In the rows, 128 means zero.
Known rows, with every step that occurs
niver -> gupit -> retol -> vebilod: [ 92 100 127 134 110 144 166 101 151 161  67 126 138 128 105 129 151  83
 166 104 150 145 119 145 180 112 155 105  73 155 113 100 170 154 187 126
 160 108 138 167 233  66 123 107 183 112 107 187 105 172 103 110 118 156
 111 135]
muza -> retol: [ 77  83 137  88 144 129 146 114 128 146  98  94 170 105  94 161 142  90
 188 109 157 123 135 174 130 149  94 128 154 197 103 128 155 144 172 134
 168 110 124 135 177  87 193 108 148  86 130 136  82 105 124 134 133 121
  78 131]
zemo -> vatig -> gilop -> retol -> vebilod: [118 137 132 142  94 148 120  78 139 120 110  81 135 133  65 164  94  44
  97 123 106 203 105 168 132 130 152 112  76 214 150 140 134 161 165 125
 131 139 153 114 187  99 109 114 124  16 144 146 128 140  91 194 126 151
 139 156]
gilop -> retol: [ 80 134 112 104 115 117 125 112 124 141 121 114 166 111  93 153  99  99
 166 125 156 170 114 132 120 103 159 152 126 174 138 121 146 143 159 148
 155 143 130 125 177  67 132 100 133 111 129 156 112  96 145 156 131 106
 119 157]
lozef -> nufog -> retol: [ 69 115 112  91 130 118 106  92 121 121 108  87 187 110 145 142 162 107
 139 154 170 111 109 169 176 112  96  55 109 155 145 130 149  90 119  86
 102 135 151 117 162 129 143 130 154 130 146 181  75 138 105 111 122 126
 113 161]
bilo -> dere -> lozef -> zemo -> vatig: [ 97 147 121 117  80 155 137 152 118  56 134 130 143 151 133 210 112  59
  77 133 146 169 136 134  76 150  62  56 161 173 154 121 135 141 138 140
  96 141 210 138 120 109  93 140  82  90 172 117  17 157 153 157 100 126
 141 104]
nufog -> lozef -> gilop -> retol -> muza: [ 96 112 113 177  93 147 123  59  81  99 117 145 140 121 127 168 125 126
 137 109 148 176 104 170 183 100 146 152  90 169 166  78 106 123 122 132
 136 134 143 127 147 111 144 116  89  95 119 130 112 105 115 168 172 109
 163 159]
vebilod -> lozef -> veki -> retol: [113  94 146  94 155 143 139  97  98 112 107 120 159 117 173 143 150 170
 117 143 157 122 130 160 114 105  94  78 154 159 117 113 115 102 140  75
 148 109 124 156 137 107 103 128  92 117 138 147  80 168 113 146 135 133
 153 144]
gupit -> niver -> zemo -> lozef: [ 79 151 118 153 136 115 148 102  99 150  79  92 145 138  83 142 163  86
 112  78 169 165 163 106 172 165  75 132  96 140 107 139 144 147 201 113
 169 138 198 135 162  69 121 150 135  69 104  75 104 145 125 147 101 179
 130 120]
zemo -> tobes: [106 122 134  92 128 141 142 114 157 127 101 119 124 156  71 149 109  76
 109 115 168 147 140 128 118 136  79  84 107 157 100 120 171 163 149 152
 175 126 180  87 121 110 147  77 132  49 113 143 107 147 113 115 109 116
 107 163]
retol -> vebilod -> lozef: [124  74 164 117 116 124 139 113 134 139 121 144 142 140 148 146 131 137
  88 117 128 153 142 148 140 126 130  81 115 194 128 125 101 125 142  90
 160 110 103 142 142  90  78 118 135  76 120 165 132 165 135 126 139 125
 121 132]
gupit -> niver -> zemo -> vatig -> gilop -> retol: [ 76 181 119 152 124 122 112  75  95 149  80  74 159 142  49 166 113  67
 117  94 122 218 139 112 164 158 101 153  84 178 132 135 164 163 215 132
 156 154 199 124 191  81 120 130 121  60 116  98 132 140  95 198 106 190
 156 134]
sirot -> lozef -> nufog -> retol -> veki: [102 109 122  79 121 129 101 101 112 135 112 108 124 114 158 120 174 110
  56 130 211 141 151 194 177  64 156  66 116 163 178 107 123  95  94  61
  94 119 157 155 159 134 119 102 168 151 142 198 107 126 105 108 110 122
 111 160]
gogal -> lozef -> gilop -> vatig: [ 92 108 161 129  87 166 116 107  91 127 113 133 175 121 111 186 123  89
  87  92  87 139 132 114 129 139 104  71 102 125 150 160  92 124 113 152
 127 140 103 102 118 123 125 129 111 103 171 106 108 175 159 157 153  79
 152 151]
sirot -> lozef -> zemo -> niver -> gilop -> vatig: [159 137 180 130 115 112 129 106  82 148 120 129 124 190 111 143 130  92
  57  79 170 158 168 143  84 115  95  58 131  96 158 120 107 143 153 106
 106 131 159 106 129 147  69 114 143  87 133 100 117 151 161 172 122 127
 134 137]
lozef -> gilop -> retol: [ 84 152 133 135 105 135 116  54 118 142 113 139 195 105 103 176 103 109
 155 108 131 165 113 122 129 108 125 132 115 138 138  95 127 131 154 161
 141 147 115 126 144  79 137 118 117 105 133 149  97 132 121 161 151  92
 130 163]
niver -> gilop: [115 102 145 153 115 136 114 129 114 139 125  89 139 151  91 152 140  90
 175 103 136 127 137 111 102 126  61  82 131 171 112 120 176 136 194 161
 138 111 184  97 154  86 125 127 151  92 112 160 109 107 146 147 105 121
 100 140]
gogal -> lozef -> veki: [ 89 104 144 108 118 177 145 130  89 112 106  95 131 110 142 178 148  94
 101 136 110 139 143 103 121 130  90  79 126 163 124 149 132 133  91 113
 108 111 117 138 144 115 112 129  93 103 135 149  88 166 123 105 100 107
 146 140]
sirot -> lozef -> zemo -> tobes: [123 143 152  92 105 139 151 108 115 134  93 145  96 168 126 145 120  86
  21  99 186 174 163 149 106 104  84  60 124 148 123 111 129 171 113 132
 121 123 152 122  93 129 105  80 127  81 104 133  94 142 126 116 115 115
 116 166]
sirot -> lozef -> vebilod: [121  81 162  79  81 146 152 110 135 128  99 169 105 136 159 135 118 126
  64 110 162 127 170 150 112 101 120  70 131 148 146 135 118 122 147 127
 127 118 127 134 137 122 100 155 145  77 100 138 131 121 133 104 164 105
  87 154]
gogal -> lozef: [ 85  92 146 103 103 153 142 142 114 130 113 108 122 115 121 161 133  84
 104 123 118 135 145 119 129 146  96  98 120 183 121 154 127 142 125 140
 126 123 124 112 133  93 125 127 129  99 149 124 102 144 139 123 112 110
 133 144]
bilo -> dere -> lozef: [102 115 128 103  86 142 131 157 143  60 115 134 137 126 128 181 124  86
 135 123 169 153 154 121  89 143  91  62 185 175 152 100 161 132 167 141
 137 122 196 143 153  90 123 140 122 100 147 145  49 127 162 135 111 105
 127 100]
bilo -> dere: [100  93 122 129  98 121 133 134 145  57 126 121 165 138 103 167 134  77
 153 129 168 111 140 115 111 167  53  65 163 174 137 122 170 124 163 161
 149 139 172 126 146  99 111 141 111  90 141 159  84 118 137 145 118 117
 109 122]
tobes -> zemo -> lozef -> nufog -> retol: [ 56 176 103 100 161 115 155  87 123 128  79  83 184 122 125 120 220  78
 150 153 155 181 114 163 197 122 104  84 106 176 122 164 119 117 139  83
 129 137 163 122 109  95 122 163 148 102 163 120  85 146 129 141 116 166
 100 175]
gogal -> lozef -> vebilod: [ 93  86 156  83  75 159 165 127 115 120 110 145 134 106 157 167 112  94
  88 128  95 111 148 119 117 152  95  86 111 134 123 171 120 147 108 138
 108 116 106 117 137 109 115 172 112  95 128 122 112 157 126 103 143 116
 118 147]
veki -> retol -> gupit -> niver: [ 84  79  87 154 135 125 134 108 114 140 116  98 137 129  89 116 137 121
 156 147 189 112 107 169 204 111 179 122  88 130 103  94 136 136 202 119
 181 117 163 145 193 113 123 114 126 129 127 126 112 207  46 170 126 155
 122 126]
sirot -> lozef -> nufog -> retol: [106 114 133  79 119 134 113  87 118 127  92 109 133 121 164 119 170 115
  73 129 205 134 147 187 169  84 119  50 124 173 164 114 126  89 119  72
  92 127 143 140 146 137 122 126 172 124 137 173  95 108 115 114 130 117
 106 164]
vebilod -> retol: [112  89 138  97 146 143 135 122 126 121 127  84 175 119 129 171 113 113
 123 126 159 139 158 130 104 112  82  93 148 194 124 151 114 124 142 134
 173 103 114 120 132  97  89 122 130 127 137 152 109  94 148 128 109 131
 122 159]
gogal -> lozef -> zemo -> niver -> gupit -> retol -> veki: [ 85 145 143 109 119 127 181 116  98 163  95 117 120 120 117 155 145  61
  80 117 133 149 148 130 151 137 118 115  93  87 122 103 131 182 109  96
 107 118 139 160 162  96 101 109 130 152 154 125  77 233  80 119  73 175
 168 124]
veki -> retol -> vebilod -> lozef: [142  76 141 122 132 115 145  96 124 131 109 150 153 114 156 130 130 140
 121 134 155 132 134 198 138 126 149  95 101 161 118 108 105 127 165  77
 153 109 102 150 178  85 101 131 133  98 137 155  96 166  98 154 139 162
 131 137]
gupit -> niver: [ 77  97 123 144 130 116 111  90 126 149 119 107 157 143  75 140 124 109
 119 115 168 132 141 119 157 142 105  80 102 162 118 134 137 129 190 140
 192 137 152 123 162 100 118 139 142  76 105 132 136 179 104 133 145 124
 134 126]
gupit -> retol: [ 57  85 106  94 132 136 130 103 159 143  98 100 161 111  91 142 139  99
 169 116 165 124 143 149 154 144 115  81 122 188 113 116 179 122 184 153
 174 137 128 128 173  55 144 127 155 110 111 170  87 144 107 114 146 132
 117 135]
lozef -> nufog: [ 72 106 130 102 128 129 123 114 115 144 124  85 175 124 142 146 137 104
 117 141 155 101 104 124 130 107  76  54 127 163 139 128 174 114 131 116
 127 127 170 115 145 113 119 128 133 100 136 153  71 173 123 110 114 120
 121 156]
niver -> zemo -> vatig -> gilop -> retol: [ 79 178 129 126 115 134 128 116 103 133  78  70 142 126  71 188 121  60
 132 105  94 217 126 124 127 145  88 167 108 198 135 143 180 161 200 137
 121 151 199 107 173  80 132 108 121  65 140 113 101  94 129 198  90 177
 127 155]
sirot -> lozef -> veki -> retol: [137  99 134 103 138 159 137  98 100 110  85 128 112 118 157 129 155 130
  94 134 197 139 154 177 114  81 133  77 138 151 140 100 131 113 143  84
 122 112 133 165 173 126 112 119 124 104 122 157  84 131  97 133 122 127
 127 150]
nufog -> lozef -> veki -> retol: [118  87 109 156 121 145 137 101  77  68  98 127 127 113 144 144 186 132
 158 144 166 128 115 187 135 109 117  79 117 148 134 127 116 115 134  77
 134 111 159 121 178 121 141 140  93  96 129 166  70 127  97 153 145 152
 173 147]
bilo -> dere -> lozef -> zemo -> niver -> gilop: [136 163 154 138  98 118 145 131 109  68 124 126 138 162 131 187 120  64
 128 111 161 158 168 111  55 166  42  48 186 101 143  70 162 160 166 121
  95 118 218 134 131 109  89 152 107  97 143 125  30 158 146 160  74 147
 142  84]
dere -> lozef: [ 73 113 139  92 105 152 120 154 131 139 108 121 112 118 125 172 112 119
 124 123 147 178 146 140  99  94 140  90 151 182 140 110 141 136 175 120
 144 114 177 129 152  88 139 115 159  94 136 130  64 147 168 117 120  95
 126 119]
nufog -> lozef -> sirot: [105  88 118 133 105 135 142 112 110  93 118 131 137 120 142 151 148 122
 108 121 167 128 119 161 141 138  50  72 123 134 141 157  98 134 134 115
 135 133 133  74 132 120 120 149 114  73 140 169 108 124 163 132 157 121
 134 156]
lapivel -> gogal -> lozef -> gilop: [ 84 125 156 109  98 154 161  96 100 138 128 127 139 123 111 178 115  92
  63  99 100 115 144 105 115 131  99  63 114 183 119 128 144 111 130 180
  76 128 122 131 117 117 142 133 114 118 167 126  88 187 140 132 116 132
 164 130]
gogal -> lozef -> sirot: [ 94  99 136  89 115 151 158 129 116 122 118 107 145  98 148 166 112  91
  77 127 131 123 139 118 130 161  42  81 123 120 122 163 107 155 103 132
 105 132  85 102 126 112 108 146 110 100 162 147 103 166 160 109 115 109
 112 150]
tobes -> zemo -> niver -> gilop: [ 98 163 150 138 184  97 154 105 131 160 101 105 166 175  70 138 171  88
 196 140 120 190 151 106 121 149  76 109 125 145  98 119 156 155 220 132
 169 128 178  93 108  97  93 149 152  71 138 124 130 175 126 164  95 178
  98 140]
gilop -> retol -> muza: [ 74 101  94 116 133 128 127 111 115 136 127  98 142 116 103 160  74 111
 147 139 162 175 103 154 167  92 179 193 102 196 150  84 159 134 141 145
 153 139 134 151 195  96 129  80 107 116 113 135 125 101 128 150 123  99
 112 152]
niver -> zemo -> lozef -> nufog: [ 77 157 127 117 133 123 166 135  90 145  80  73 153 120 141 151 181  78
 112  98 156 144 131 115 145 137  42 119 119 140 123 137 178 139 151  94
 107 131 216 127 141  75 127 134 131  90 133  85  43 121 150 130  71 179
 112 147]

Rows
[ 86 102 164  78 135 129 131 112 111 149 127 101 173 138 181 133 144 150
  76 126 151 109 121 130 124 104  64  52 157 186 137 127 135  98 127  89
 142 118 151 128  97 103  92 132 121 111 143 137  90 176 147 123 130 118
 141 153]  vebilod -> lozef -> nufog
[127  80 128  96 123 166 192 102 129  96 127  98 140 119 166 156  94 101
  70 119 173 123 147 169 142 115  88 119 109 152 133 148 100 130 108 108
 142  93 127 148 129 117  86 168  85  74 116  71 112 110 129 122 131 150
 101 158]  zemo -> lozef -> vebilod -> retol -> muza
[ 88 143 134 102 117 122 150 115 116 129 109 127 142 160 102 175 106  76
  83 122 149 155 130 122 106 134  58  63 110 132  98 127 153 178 112 150
 134 130 164  95 102 117 120  79 106  79 108 141  73 173 117 120 106 121
 124 164]  lozef -> zemo -> tobes
[127 136 154 128  98 144 124  74 132 122 117  92 135 138  96 156  98  75
  69 113 101 209 113 171 132 129 141 109  97 233 150 139 106 146 159 106
 137 130 141 126 155  97  84 117 115  25 149 134 143 146 104 204 137 151
 154 154]  zemo -> vatig -> gilop -> retol -> vebilod -> lozef
[ 75 121 140  73 112 141 167 133  86 146 136  88 141 130 137 152 127  81
  45 120 127  91 127 107 114 117 109  47 119 201 133 149 180 108  98 144
  58 119 149 131 146 122 130 126 120 136 171 133  73 187 145 113  87 153
 164 132]  lapivel -> gogal -> lozef -> nufog
[130  87 114 142 146 142 140  90 107 105 101 122 160 105 147 158 144 114
 146 156 154 134 118 167 132 112 152  78  94 126 123 106 141 130 130  75
 129 107 116 164 219 113 113 124 106  92 123 195  67 182  68 125 110 151
 133 137]  lozef -> veki -> retol -> vebilod
[154 145 136 153 133 118 123  50  98 156 135 125 193 143 133 123  97 114
 113  79 159 168 153 121 147 142 102 111 101 106 128 109 101 160 158 107
 150 113 113 143 176  67  63 152 122 104  98 178 173 164 132 168 132 145
 137 130]  gupit -> niver -> gilop -> retol -> vebilod -> lozef -> sirot
[162  91 137 120 133 156 143  88 105 113  86 143 109 117 168 132 153 119
  79 132 188 153 156 188 127  83 169  73 109 145 145  94 119 126 127  64
 117 101 113 183 199 122  96 119 127  90 112 182  91 149  84 123 115 141
 124 141]  sirot -> lozef -> veki -> retol -> vebilod
[139  86 140 110 139 115 142  89 110 138 113 133 174 112 189 121 137 137
 102 142 160 110 115 194 141 111 134  67 101 143 130 101 122 122 132  54
 129 106 118 155 175  94  97 134 125 115 146 158  75 191  88 145 127 171
 143 146]  veki -> retol -> vebilod -> lozef -> nufog
[126 105 126 109 125 153 180 108  80 114 119 120 128 111 141 161 133  88
  76 136 123 114 139 147 116 120 173  70  85 171 120 129 150 121  96 113
  61 101 106 173 206 124 122 122  97 128 160 170  72 198  99 126  85 181
 176 118]  lapivel -> gogal -> lozef -> veki -> retol -> vebilod
[ 57 152 131 132 145 142 130 106 142 134  88  71 150 158  56 162 160  62
 135 154  77 222 109 134 146 134  89  84 107 244 117 174 142 148 205 152
 166 144 175  89 105 111 108 145 132  31 159 122 128 175 119 185 125 159
 118 168]  tobes -> zemo -> vatig -> gilop
[ 83 110 145  70 136 117 114  88 115 128 115 104 182 119 181 128 162 153
  97 137 162 121 124 171 168 108  79  51 138 181 142 131 113  76 116  63
 120 124 132 131 111 119 113 133 140 139 150 163  94 143 132 122 141 129
 131 158]  vebilod -> lozef -> nufog -> retol
[146 137 145 164 120 114 111  60  96 161 127 121 174 155 108 119 114 111
 131  77 148 179 156 119 150 130 144 121 101 158 130 103 119 150 175 109
 168 104 142 152 183  54  76 141 137 103  87 160 172 148 116 178 131 149
 152 122]  gupit -> niver -> gilop -> retol -> vebilod -> lozef
[ 76 186 120 160 102 180 146  88  64 148 102 108 157 124  99 186 129  70
  79  97  94 197 133  95 205 149 133 201  60 136 126 116 101 163 140 145
 112 143 154 146 133  88 102 114  75 124 155  78 115 188  84 183  97 162
 145 135]  gogal -> lozef -> gilop -> retol -> gupit -> niver -> zemo -> vatig
[ 63  68 118 102 137 142 159 145 122 144 110  75 148 117  88 155 158  95
 192 123 159 126 114 173 180 125 141 159 146 197  98 109 152 153 168 133
 165  95 138 148 179 111 177  74 139 110 132 134  95 140  99 145 119 119
  58 125]  muza -> retol -> gupit
[139 157 144 170 113 103 116  59  68 161 133 130 184 161 127 139 106 105
 110  80 138 185 148 116 141 131 126 105  99 134 127 104 107 164 147 109
 142 111 128 157 168  61  60 138 114 126  82 160 150 166 118 179 126 153
 163 124]  gupit -> niver -> gilop -> retol -> vebilod -> lozef -> zemo
[ 49 143 117 115 200 117 189  90 150 173  58 110 141 162  80 125 158 104
 185 154 146 198 120 142 205 121 137 156  83 157 109  78 176 152 219 120
 191 134 165 159 164 104 105 119 155 101 132 106 127 217  94 138  98 190
 103 141]  tobes -> zemo -> niver -> gupit -> retol -> muza
[117  80 149  76 114 150 161 109 133 110 127 132 184 116 171 176  92 123
 113 129 136 110 159 132  94 120  80  83 138 139 126 167 111 131 124 133
 149  97  99 124 134 113  84 168 108 116 113 148 118 114 136 111 143 137
 101 160]  lozef -> vebilod -> retol
[ 65 140  98 167 139 152 166 126  78 133  92  64 123 150  95 148 189  98
 117 109 167 169 136  96 217 125 127 150  97 127 104 117 146 145 168  93
 156 111 209 165 163 114  92 109  98  99  96  94 108 203  87 141  78 165
 118 112]  retol -> gupit -> niver -> zemo -> lozef -> veki
[126 139 160 151 123  94 130 107  83 146 136 109 173 184  88 171 115  82
 119 101 130 141 131 121  83 145  67  65 119  74 133 132 135 150 162 124
 115 140 167  80 137 140  84 118 122  87 140 105  93 183 150 177 109 139
 145 127]  lozef -> zemo -> niver -> gilop -> vatig
[146 151 154 151 104 113 133  94  76 149 134 131 172 147 147 157 115 101
 138  92 114 189 135 129 106 111 123 119 121 154 126 102 118 166 126 115
 105 107 125 144 158  57  71 115 119 133 102 180 117 117 150 177 109 137
 135 144]  niver -> gilop -> retol -> vebilod -> lozef -> zemo
[117  72 138  76 120 146 148 124 126 118 147 127 175 106 159 180  99 120
  96 131 142 122 160 139 103  95 122 104 129 131 143 156 109 136  96 122
 153  88 112 139 144 111  79 144 107 143 124 175 128 127 118 107 117 138
 105 156]  lozef -> vebilod -> retol -> veki
[ 83 103  94 166 119 130 101  94 114 123 116  75 141 151  70 130 172 106
 184 127 172 147 134 155 237 120 149 107  86 149 110 106 127 115 188 116
 144 113 173 126 181 131 127 119 158 147 105 170 152 152  72 162 117 137
  97 127]  nufog -> retol -> gupit -> niver -> gilop
[128 106 134  92 111 132 118  79 118 127  92 127 132 121 175 120 169 106
  65 125 197 146 152 198 183  88 154  46  93 163 168 109 115  99 105  53
  87 117 123 158 176 135 103 123 175 111 126 197 106 127 101 105 127 131
 102 158]  sirot -> lozef -> nufog -> retol -> vebilod
[110  52 130  86 135 157 163 108 124 108 136 116 164 120 178 184  65 137
  98 142 142 121 146 150 132 107 103 116 115 158 139 133 122 121 110 130
 147  95 101 150 147 135  78 149  90 124 100 129 129 119 121 106 135 131
  97 159]  lozef -> vebilod -> retol -> muza
[150  86 166  63 107 159 159 104 127 116 111 151 133 127 187 147 108 129
  52 106 171 134 194 153  95  88 107  76 149 154 147 149  88 124 121 117
 135  93  99 145 125 122  69 159 133 113 109 148 136  85 142 109 150 126
  96 164]  sirot -> lozef -> vebilod -> retol
[ 96 137 157 112 116 132 113  72 107 150 136 150 181 109 139 165 115 149
  96  99 131 175 136 133 132  83 142 137 140 157 151  86  92 119 123 116
 157 126 116 154 105  74 102 100 105 137 147 157 125 157 131 166 145  94
 152 155]  vebilod -> lozef -> gilop -> retol -> veki
[118  89 162 104 126 126 138 100 117 147 127 123 166 136 187 136 139 132
  70 124 138 128 125 145 143 113 113  53 113 181 143 118 119 117 109  65
 138 106 123 150 138  99  68 127 129  89 127 169 106 193 123 115 125 134
 132 140]  retol -> vebilod -> lozef -> nufog
[116 110 169 127 101 158 122  73 127 141  95 153 121 131 132 149 138 123
  68  91 164 151 162 139 125  94  96  65 128 158 146  93 108 116 163 141
 132 128 125 136 106 117 114 128 146  77 121 137 107 138 124 127 153  90
 113 154]  sirot -> lozef -> gilop
[105  58 118 108 167 155 138 122 119 115 138  68 151 129 138 179  85 127
 101 139 170 149 144 153 149  96 102 134 123 217 138 114 128 120 125 133
 168 100 114 153 147 123  84 100 100 135 120 134 122  99 132 124 103 128
 112 155]  vebilod -> retol -> muza
[ 69 163 138  96 122 130 159 127 116 172  90 131 107 127 124 165 128  95
 103 114 167 188 146 150 122  86 163 104 126  86 141  59 147 175 160  77
 121 109 192 173 180  91 118  96 159 141 141 134  41 234 109 115  80 157
 160 101]  dere -> lozef -> zemo -> niver -> gupit -> retol -> veki
[114 169 145 142 103 128 169 124  64 150 132  90 123 143 115 162 120  59
 109 121 118 167 131 113 137 140 127 152 112  98 116 101 117 195 108 117
  79 114 141 126 134 110  79 105  97 139 142 107 101 183 102 174  67 153
 143 128]  gogal -> lozef -> zemo -> niver -> gilop -> retol -> gupit
[ 70 170 154 126 179 102 187 108 142 170  66 123 149 167  77 130 172  98
 182 150 128 189 120 111 150 120 106 133 108 134 105 123 146 164 224 115
 184 134 174 121 134 114  96 129 167  78 156 108 128 207 130 145  96 175
 109 150]  tobes -> zemo -> niver -> gupit
[ 86 137 139 121  93 114 108  87 127 128  92  75 142 106  70 149 100  77
 160 110 122 187 115 141 121 111 140 103 139 192 137 116 169 162 177 141
 146 129 141 113 188  91 142 113 147  70 116 158 128 111 115 182 135 113
 149 163]  vatig -> gilop -> retol
[102  75 126 109 114 156 161 102 117 120 138 110 175 138 148 156 102 130
 104 131 151 112 151 123 164 109 132 102 114 124 120 151  97 136 136 127
 174  87 118 144 140 133  64 155  99 136  99 139 154 178  87 123 139 148
 105 142]  lozef -> vebilod -> retol -> gupit -> niver
